Known rows, with every way that one mark hangs from another:
z_18[z_456 z_474[z_822]]: [ 1.06 -1.88  0.69  4.77  4.95 -3.58 -0.45 -2.12 -2.26  3.81 -1.16 -2.51
  0.40  0.12 -1.04  0.99  0.94  0.15  0.20  1.64 -1.06  2.74  1.95 -1.31
  2.15]
z_822[z_474[z_18[z_456]]]: [-0.78 -1.10 -0.58 -4.03  7.71 -3.69  0.94 -1.81 -4.41  4.91 -1.92 -2.20
  2.29  0.31 -0.75  0.44 -0.04 -0.55 -0.12  3.48  0.72 -0.36  0.11  0.04
  3.29]
z_713[z_456[z_574 z_814]]: [-1.28 -1.55 -0.66 -2.48 -1.44  1.86  0.22  1.47 -3.07  0.39  0.74 -2.54
  0.53  0.38 -1.20  2.29 -0.44 -0.57 -1.02  0.64  2.60 -1.28 -0.86  0.37
 -0.49]
z_474[z_18[z_456[z_531 z_814]]]: [ 0.58  2.48 -0.74 -4.09  3.04  0.54  0.15 -3.68  0.45  2.46 -0.42  2.72
  0.88 -2.43 -0.16 -1.75 -2.49 -0.58 -0.07 -0.25  0.06 -0.17 -1.23  1.13
 -0.18]
z_713[z_456]: [-0.82 -1.92  0.91  0.09 -0.72 -1.77  2.24  3.30 -4.81  2.43 -0.67 -2.67
  2.71 -0.31 -0.32  4.09  2.59  0.18 -1.23  1.85  1.04 -0.71  1.64  0.84
  1.42]
z_456[z_18[z_474] z_574 z_814]: [ 0.67  0.12 -1.64 -1.83 -0.47  2.93 -1.18  1.87  1.30 -4.70  1.21  4.18
 -0.89 -0.51 -1.07 -1.47 -0.04 -1.85  0.56 -0.44  2.99  1.49 -1.78 -0.44
  0.05]
z_822[z_474[z_18[z_456[z_531]]]]: [-0.87  0.56 -0.24 -4.48  5.11 -2.71  0.58 -2.74 -2.11  5.13 -1.05 -0.46
  1.96 -0.23  0.30 -0.65 -2.26  0.34  0.49  2.55 -0.62 -1.09 -0.93  0.89
  2.17]
z_18[z_456[z_531 z_574]]: [-0.51 -1.00 -1.47 -1.43 -2.07 -0.88  0.39 -2.19 -1.90  1.67 -0.06 -2.75
  1.32  0.42  0.04 -0.51 -1.42  0.52 -0.52  0.05  1.08 -1.01 -0.32 -4.62
 -0.79]
z_18[z_456[z_531 z_574 z_713]]: [ 0.16  0.63 -0.29  0.32 -2.42 -1.45 -0.20 -2.52 -3.84 -1.19 -0.04 -1.78
 -0.25  2.27 -0.32 -1.14 -1.05  1.82 -0.16  0.72 -0.29 -2.16  1.42 -6.45
 -1.42]
z_531[z_99]: [-1.29 -4.10 -0.05  0.71  1.02 -2.83  1.85  0.88 -0.39  1.96 -0.54 -3.23
  1.94 -1.52  0.75  1.29  2.60 -1.02 -1.52 -0.96  1.51  0.68  0.61  0.43
 -0.02]
z_474[z_18[z_456]]: [ 0.26 -0.19 -0.52 -1.62  4.08 -2.42  1.44 -1.04 -4.38  2.98 -2.28 -1.27
  2.22 -1.29 -0.77  0.37  1.37 -0.91 -0.69  2.28  1.03  0.04  0.99 -1.52
  2.02]
z_574[z_456[z_531 z_713 z_814]]: [ 1.20  2.01  0.71 -0.38 -1.66 -1.28 -0.10  0.47  1.13 -0.84  0.52  1.09
  0.34  1.11  0.10  0.42  0.96  1.12 -0.33 -0.43 -1.63 -0.99  1.44 -1.24
 -1.47]
z_456[z_531 z_814]: [-0.07 -0.13 -0.02 -3.98  0.70  0.33  1.01 -0.72  2.15  0.17  0.92  2.97
  2.28 -2.27  0.60  0.26 -0.07 -0.54 -0.26 -1.95  1.05 -0.71 -1.42  1.17
 -1.83]
z_18[z_456[z_574 z_814] z_474[z_822]]: [ 0.47 -1.37 -0.63  2.35  3.73  0.23 -2.51 -3.91 -0.76  1.78  0.25 -2.29
 -1.87  0.74 -1.90 -0.65 -2.19 -0.67  0.48  0.45  0.62  2.09 -0.54 -1.76
  0.35]
z_822[z_474]: [-1.43 -3.56  0.07 -3.56  5.59 -3.62  1.76  1.00 -2.57  2.69 -0.58 -2.09
  3.91  0.42  0.07  2.50  2.49 -0.41 -0.15  1.77  1.65 -0.80 -0.05 -0.21
  1.69]
z_474[z_18[z_456[z_713]] z_822]: [-0.07 -0.05  1.78  3.50  5.84 -2.48  0.03 -2.50 -5.13  1.89 -3.28 -3.28
 -0.84  1.25 -0.47  0.39  1.84  0.50  0.41  2.63 -2.13 -0.74  2.55 -1.62
  1.57]
z_713[z_456[z_18 z_531[z_99]]]: [-0.84 -0.33  0.16  2.00 -5.16  0.72  1.65  2.83  3.02  1.17  0.40 -1.77
 -0.33 -1.41  1.88  0.97  0.12  0.49 -0.91 -1.62 -0.65  0.40  0.29  4.44
  0.13]
z_99[z_531]: [-1.53 -3.43  0.59 -0.41  1.86 -2.33  3.46  0.20 -4.75  0.30 -1.12  0.53
  5.27 -0.89  1.31  1.66  3.38 -0.67 -0.15  0.27  0.35  0.17 -0.57 -2.76
  1.48]
z_474[z_18 z_822]: [-2.16 -2.83  1.47  0.28  5.65 -0.84  0.81  0.37 -2.83  2.22 -2.63 -2.30
  1.63 -1.57  0.61  1.90  2.46 -1.39  0.72  1.53  0.06 -0.58 -0.54  1.81
  1.59]
z_822[z_474[z_18[z_456[z_531 z_713]]]]: [-0.30  2.15  1.06 -2.42  5.11 -3.20  0.01 -2.96 -4.30  2.59 -1.12 -0.07
  0.29  1.95 -0.07 -1.40 -1.96  1.87  0.81  3.12 -2.21 -2.44  0.88 -1.08
  1.51]
z_713[z_456[z_18 z_531 z_574 z_814]]: [-0.70  1.34 -0.95 -2.59 -5.22  4.84 -0.01  1.77  1.77 -1.93  1.27  1.38
 -0.93 -0.32  0.35  0.22 -1.83 -0.21  0.10 -1.34  1.28 -1.07 -2.11  2.57
 -1.07]
z_574[z_456[z_18 z_531 z_713 z_814]]: [ 1.98  3.55 -0.07 -0.16 -2.77  0.94 -0.04  2.02  4.35 -3.34  0.16  3.08
 -0.72  0.73  0.54 -0.46  2.10  0.80  0.20 -1.40 -1.73 -0.29  1.44 -0.24
 -0.83]
z_574[z_456]: [ 0.11 -2.42 -0.46  0.24  0.05 -3.35  1.53  3.41 -1.28  2.47 -1.15 -3.23
  3.35  0.26 -0.03  3.18  4.58 -0.53 -1.27  1.46  0.70  0.39  1.97 -1.97
  1.56]
z_18[z_456[z_531[z_99] z_713 z_814]]: [ 1.09  1.45  0.26  1.83 -0.12 -1.46 -0.27 -4.88  1.61  0.58  0.81 -0.29
 -1.84 -0.14  0.15 -2.17 -2.09  1.36 -1.16 -2.45 -1.61  0.28  1.32 -0.58
 -2.47]
z_822[z_474[z_18]]: [-2.15 -2.11  0.36 -5.38  6.84 -2.58  1.28  0.97 -4.08  2.72 -1.48 -0.51
  2.98 -0.31 -0.01  1.30  1.09 -1.21  0.39  3.18  1.27 -1.50 -1.20  1.70
  2.58]

Rows:
[ 2.64  1.44 -1.11  0.17  0.20  0.28 -0.68  3.58  3.67 -1.48  0.48  3.33
 -0.05 -0.80 -0.93  0.13  2.16 -1.15 -0.09  0.45  0.35  3.28  0.64  1.45
  1.90]  z_574[z_456[z_18[z_474] z_814]]
[-0.96 -0.31  0.81 -0.18 -2.86  0.48  0.68 -0.17  2.32  3.12  1.68 -1.20
 -0.24 -1.96  0.73  1.02 -2.31  0.56 -1.31 -2.12 -0.34  0.05 -0.58  5.43
 -1.49]  z_713[z_456[z_531[z_99] z_814]]
[ 1.34 -0.17 -1.69 -1.00  1.58 -0.15 -1.54 -2.46 -1.85  0.02  1.05  0.41
 -0.29  0.16 -2.35 -1.58 -2.32 -0.68 -0.36  0.94  2.16  1.63 -0.39 -3.32
  0.23]  z_18[z_456[z_574 z_814] z_474]
[ 0.86  1.50  2.53  5.19  0.32  0.11 -0.95  1.28  1.07 -3.49 -0.28  3.60
 -1.96  0.92  0.91 -0.91  1.12  1.27  2.09  0.03 -2.95  0.42  1.15  0.26
  0.08]  z_456[z_18[z_474[z_822]] z_531 z_713]
[-1.64 -0.03 -0.25 -3.01 -3.85  2.61 -0.03  0.38 -1.03  0.54  1.69 -0.64
  0.12  0.01 -0.22  1.15 -2.95  0.31 -0.37 -0.55  1.24 -1.94 -1.68  1.33
 -1.75]  z_713[z_456[z_531 z_574 z_814]]
[ 0.28  0.04  1.33  3.19  0.38  0.36 -0.40  1.27  3.23 -0.90 -0.07  2.83
 -0.32 -1.05  1.31 -0.20  0.94 -0.07  1.78 -0.55 -1.70  1.74 -0.74  2.25
  0.90]  z_456[z_18[z_474[z_822]] z_531]
[-0.03 -0.75 -0.60 -0.18 -2.17 -1.30 -0.05 -0.20  5.85  3.08  1.14 -1.57
  0.31 -1.42  1.05  0.28 -0.57 -0.41 -1.39 -2.74 -0.91  1.14 -0.29  2.54
 -1.33]  z_574[z_456[z_531[z_99] z_814]]
[-1.38 -0.82 -0.97 -4.67 -1.54  2.24 -0.10 -1.13  1.18 -0.93  1.33  1.39
  1.06 -0.86  0.14 -0.65 -1.75 -0.92  0.00 -1.77  2.27 -1.60 -2.92 -0.95
 -2.57]  z_456[z_531 z_574 z_814]
[ 0.27 -1.74  1.13  3.88  2.61 -0.40 -0.08  2.35  1.09 -1.03 -1.00  0.72
  0.11 -0.62  0.19  0.93  3.00 -0.92  1.17  0.56 -0.42  2.39  0.33  1.47
  2.09]  z_456[z_18[z_474[z_822]]]
[ 1.39  2.96  0.64 -1.07 -1.14  2.13  0.66  0.55  2.63 -5.15  0.46  5.67
 -0.60 -0.36  0.82 -1.39  1.34  0.35  0.60 -2.08 -0.15 -1.31  0.10  0.47
 -1.96]  z_456[z_18 z_531 z_713 z_814]
[-0.32 -1.13  0.09  3.15  0.41 -1.05 -2.04 -3.58 -0.99  2.64  0.34 -2.57
 -1.15  1.10 -0.48 -0.90 -3.13  0.89  1.04  0.78 -1.29  0.93 -0.32 -2.49
  0.33]  z_18[z_456[z_531 z_574] z_474[z_822]]
[-0.63  0.66  0.31 -2.90 -1.76  1.79 -0.58 -1.11 -1.28 -4.11  1.30  1.87
 -0.42  1.23 -0.14 -1.32 -1.55  0.62  0.32 -1.07  0.73 -2.90 -1.12 -3.09
 -3.20]  z_456[z_531 z_574 z_713 z_814]
[ 2.53  1.74  0.61  3.83 -1.34 -2.06 -0.30  4.94 -0.62 -3.33 -0.63  1.79
 -0.31  2.08 -0.82  0.20  4.20  0.78  0.25  2.30 -1.51  1.64  3.63 -2.66
  2.30]  z_574[z_456[z_18[z_474] z_713]]
[-1.23 -0.55 -1.84 -1.91 -3.75  3.87 -0.62 -0.67  6.24 -2.61  1.45  1.01
 -1.87 -1.70  1.48 -2.33 -1.83 -1.41 -0.28 -4.13  1.83  0.14 -3.32  2.05
 -2.69]  z_456[z_18 z_531[z_99] z_574 z_814]
[ 2.14  1.95 -0.22  0.68 -0.51  0.63  0.22  3.01  1.83 -3.76 -0.70  1.12
 -0.75  1.19 -0.36  0.72  4.25 -0.32 -0.45 -0.21 -0.26  0.45  2.30 -0.95
  0.16]  z_574[z_456[z_18 z_713 z_814]]
[-0.10 -2.58 -0.20  3.91  2.95 -1.84 -1.64 -2.46 -2.99  2.31 -0.73 -4.54
 -0.73  1.42 -1.42  0.22 -0.79 -0.06  0.36  1.85  0.07  1.69  0.45 -3.64
  1.42]  z_18[z_456[z_574] z_474[z_822]]
[ 2.86  3.76  0.88  1.24  0.98 -1.64 -1.37 -3.15 -1.28 -0.96  1.39  4.76
 -1.03  0.65 -1.29 -2.50 -2.73  1.87  0.30  0.21 -1.84  0.61  1.92 -2.46
 -0.87]  z_18[z_456[z_531 z_713 z_814] z_474]
[-0.68 -2.30 -0.07  3.27  0.87  1.32 -1.23  2.00  0.08 -2.65 -0.61 -0.87
 -1.18  0.63 -0.09  0.16  1.24 -1.22  1.29  0.74  0.86  1.45 -0.89 -0.66
  1.35]  z_456[z_18[z_474[z_822]] z_574]
[-0.19  1.18 -0.18  0.31 -4.13  2.74  0.70  1.09  5.19  0.82  1.30  0.82
 -1.36 -2.11  1.35  0.25 -1.45 -0.07 -0.89 -3.11 -0.45  0.83 -1.03  6.69
 -1.08]  z_713[z_456[z_18 z_531[z_99] z_814]]
[ 0.64  0.78  1.14  1.19 -2.73 -3.11  0.76  2.22 -1.00 -0.06 -0.49 -0.90
  1.54  1.63  0.51  1.34  2.32  1.74 -0.32  1.05 -2.24 -1.56  2.87 -2.98
 -0.27]  z_574[z_456[z_531 z_713]]
[ 0.25 -1.26 -2.29 -2.53  1.45  0.48 -0.15 -3.16 -1.42  1.00 -0.04 -2.20
  0.81  0.06 -1.42 -0.28 -0.87 -1.00 -1.06 -0.25  2.81  0.13 -0.56 -3.37
 -0.70]  z_18[z_456[z_574 z_814]]
[ 0.35  0.75  0.71  1.79 -2.46 -1.52 -0.56 -0.40  3.66  0.28  0.94 -1.02
 -1.30  0.50  0.59 -0.52 -0.47  1.09 -0.97 -1.88 -2.38 -0.07  1.48  0.91
 -2.08]  z_574[z_456[z_531[z_99] z_713 z_814]]
[-0.62 -0.93 -2.02 -1.33 -1.89  0.79 -0.86 -5.03  2.99  2.11  1.33 -2.59
 -1.36 -0.72  0.12 -2.24 -4.27 -0.29 -1.20 -2.87  0.99  0.36 -1.86 -0.89
 -2.54]  z_18[z_456[z_531[z_99] z_574 z_814]]
[-0.32  0.67  0.90 -2.21 -1.96  0.60  1.10  0.76  0.18  1.99  1.21  0.89
  1.36 -1.26  0.24  1.89 -0.92  0.55 -0.69 -0.70 -0.01 -0.99 -0.40  3.58
 -0.84]  z_713[z_456[z_531 z_814]]
[ 0.90  0.13  2.21  5.72  2.45 -0.58 -0.51  2.09 -0.97 -3.67 -1.22  1.79
 -1.46  1.25 -0.02  0.27  3.60  0.37  1.40  1.21 -1.78  1.21  2.06 -0.39
  1.39]  z_456[z_18[z_474[z_822]] z_713]
[-0.69 -1.69  0.50  1.63  6.23 -1.79  0.46 -2.57 -2.89  4.43 -3.09 -3.81
  0.70 -0.73 -0.09  1.08  1.35 -0.76  0.17  1.99 -0.60  0.48  0.92  0.40
  2.16]  z_474[z_18[z_456] z_822]
[-0.11 -0.16  0.21 -0.23  7.25  0.17 -0.43 -4.01 -0.51  3.97 -2.10 -1.80
 -0.39 -1.39 -0.56  0.21 -0.01 -1.40  0.20  0.42 -0.24  0.80 -0.46  2.10
  1.09]  z_474[z_18[z_456[z_814]] z_822]
[ 0.74  2.00 -0.70 -1.11 -1.38  0.50 -1.03 -4.24 -1.64 -1.85  0.75  0.32
 -1.16  1.69 -0.75 -2.15 -2.67  1.20 -0.15 -0.62  0.18 -1.75  0.33 -4.55
 -2.59]  z_18[z_456[z_531 z_574 z_713 z_814]]
[-0.18 -0.75  1.41  5.11  0.42  0.87 -1.75  1.75 -1.98 -5.40 -0.77 -0.09
 -2.73  2.73 -0.53 -0.64  1.74  0.08  1.61  1.39 -0.65  0.13  0.85 -2.91
  0.62]  z_456[z_18[z_474[z_822]] z_574 z_713]
[ 0.69  1.13  0.29  3.72 -5.19 -1.45  0.30  2.28  4.23 -1.56 -0.28 -1.29
 -1.58  0.96  1.68 -0.37  2.47  1.17 -0.62 -1.37 -2.74  0.37  2.29 -0.06
 -0.44]  z_574[z_456[z_18 z_531[z_99] z_713]]
[-1.14 -0.60 -1.52 -2.76 -4.20  2.40  0.85  1.89  1.58 -3.08  0.09  0.90
  0.97 -0.39  1.22 -0.49  0.93 -0.66  0.39 -1.18  1.92 -1.15 -1.80 -1.67
 -0.86]  z_456[z_18 z_531 z_574]
[ 0.97 -0.35  0.64  1.86  4.08  1.77 -0.94  0.56  3.46 -1.62 -0.13  3.17
 -1.10 -1.28 -0.21  0.07  1.65 -1.63  1.12 -0.97  0.21  2.77 -0.83  3.36
  1.00]  z_456[z_18[z_474[z_822]] z_814]
[ 0.46  1.06 -0.73 -0.33 -2.66  3.57 -1.05  3.45 -0.60 -2.81  1.40  1.81
 -1.53  0.35 -1.54  0.15 -1.29 -0.65  0.15  0.81  1.94  1.05 -0.76  1.95
  0.94]  z_713[z_456[z_18[z_474] z_574 z_814]]
[-2.23 -1.39 -0.30 -0.87 -5.05  2.06 -0.36 -0.48  1.36  1.61  2.13 -3.07
 -1.55 -0.50  0.34  0.28 -3.82  0.16 -1.17 -1.92  0.71 -0.91 -2.05  3.26
 -2.31]  z_713[z_456[z_531[z_99] z_574 z_814]]
[ 0.28  1.86 -0.79 -2.42  2.52  1.11 -1.09 -3.00 -5.00 -1.80 -1.08 -0.20
 -1.63  1.51 -1.83 -2.23 -1.73 -0.24 -0.16  1.77  1.04 -1.73  0.23 -3.67
 -0.56]  z_474[z_18[z_456[z_574 z_713 z_814]]]
[ 3.13  3.15  0.17  2.28 -0.42 -0.16 -1.09  3.40  1.73 -4.38  0.25  4.15
 -1.56  1.49 -1.25 -0.52  2.45  0.21  0.26  0.93 -0.98  1.97  2.57 -0.75
  1.17]  z_574[z_456[z_18[z_474] z_713 z_814]]
[ 0.78 -0.40  1.07  4.36  2.19 -2.83 -0.86 -2.99 -0.25  4.19 -0.24 -0.82
  0.05 -0.26 -0.02 -0.12 -1.54  0.99  0.81  0.60 -2.34  2.08  0.79 -0.50
  1.02]  z_18[z_456[z_531] z_474[z_822]]
[-0.06  0.86  1.98  4.73 -1.85  0.82 -0.31  2.62  1.26  1.06  0.21  0.46
 -1.13 -0.25  0.87  1.59 -0.33  1.11  1.34  0.70 -2.61  1.22  0.37  4.50
  1.70]  z_713[z_456[z_18[z_474[z_822]] z_531]]
[-2.03 -1.00 -0.81  1.22 -7.30  2.24  0.48  2.67  2.02 -0.12  0.89 -3.28
 -1.60  0.03  1.43  0.26 -1.46  0.26 -0.67 -1.33  0.23 -0.46 -0.98  2.44
 -0.74]  z_713[z_456[z_18 z_531[z_99] z_574]]
[ 0.43  2.25 -0.07 -1.72 -3.11  3.08  1.10  2.00  2.86 -0.34  0.91  2.71
 -0.06 -1.67  0.73  1.10 -0.06  0.03 -0.15 -1.63  0.14 -0.24 -0.77  5.15
 -0.43]  z_713[z_456[z_18 z_531 z_814]]
[-0.45  0.45 -1.82 -4.35 -2.62  4.29 -0.08  0.51  3.96 -3.81  1.07  3.17
 -0.11 -1.06  0.87 -1.46 -0.78 -1.35  0.46 -2.60  2.28 -0.94 -2.80  0.50
 -2.02]  z_456[z_18 z_531 z_574 z_814]
[-1.59 -0.71 -0.36 -2.37  4.17 -3.36  0.02 -4.02  0.13  6.30 -0.53 -2.79
  0.22 -0.64  0.93 -1.73 -3.53  0.36 -0.20  0.98 -1.31 -0.20 -1.14  2.60
  1.51]  z_822[z_474[z_18[z_456[z_531[z_99]]]]]
[ 0.97  2.13  0.80  1.72 -4.32  0.65  0.61  4.27 -0.14 -0.30  1.00  3.45
  0.33 -0.66  0.36  0.80  0.00  1.04  0.47  1.03 -1.00  0.90  0.77  3.08
  1.64]  z_713[z_456[z_18[z_474] z_531]]
[-1.22 -0.69  0.58 -0.99 -2.70 -0.29  0.26  0.51 -3.35 -3.35  0.35 -0.27
  0.57  1.84  0.29 -0.51  0.07  1.22  0.30  0.44  0.28 -3.29  0.21 -4.80
 -2.16]  z_456[z_531 z_574 z_713]
[ 0.02  2.11 -0.43 -2.13 -3.14  4.12 -0.57  0.05  1.90 -6.61  0.89  3.80
 -1.68  0.91  0.48 -2.09 -0.45  0.13  0.75 -1.92  0.99 -1.99 -1.37 -1.66
 -2.69]  z_456[z_18 z_531 z_574 z_713 z_814]
[-0.57 -0.06 -1.32 -1.82 -2.94  4.15  0.44  2.88 -0.15 -2.24  0.28 -0.85
 -0.63 -0.04 -0.63  1.37  0.43 -1.07 -0.57 -0.21  2.60 -0.46 -1.15  1.46
  0.15]  z_713[z_456[z_18 z_574 z_814]]
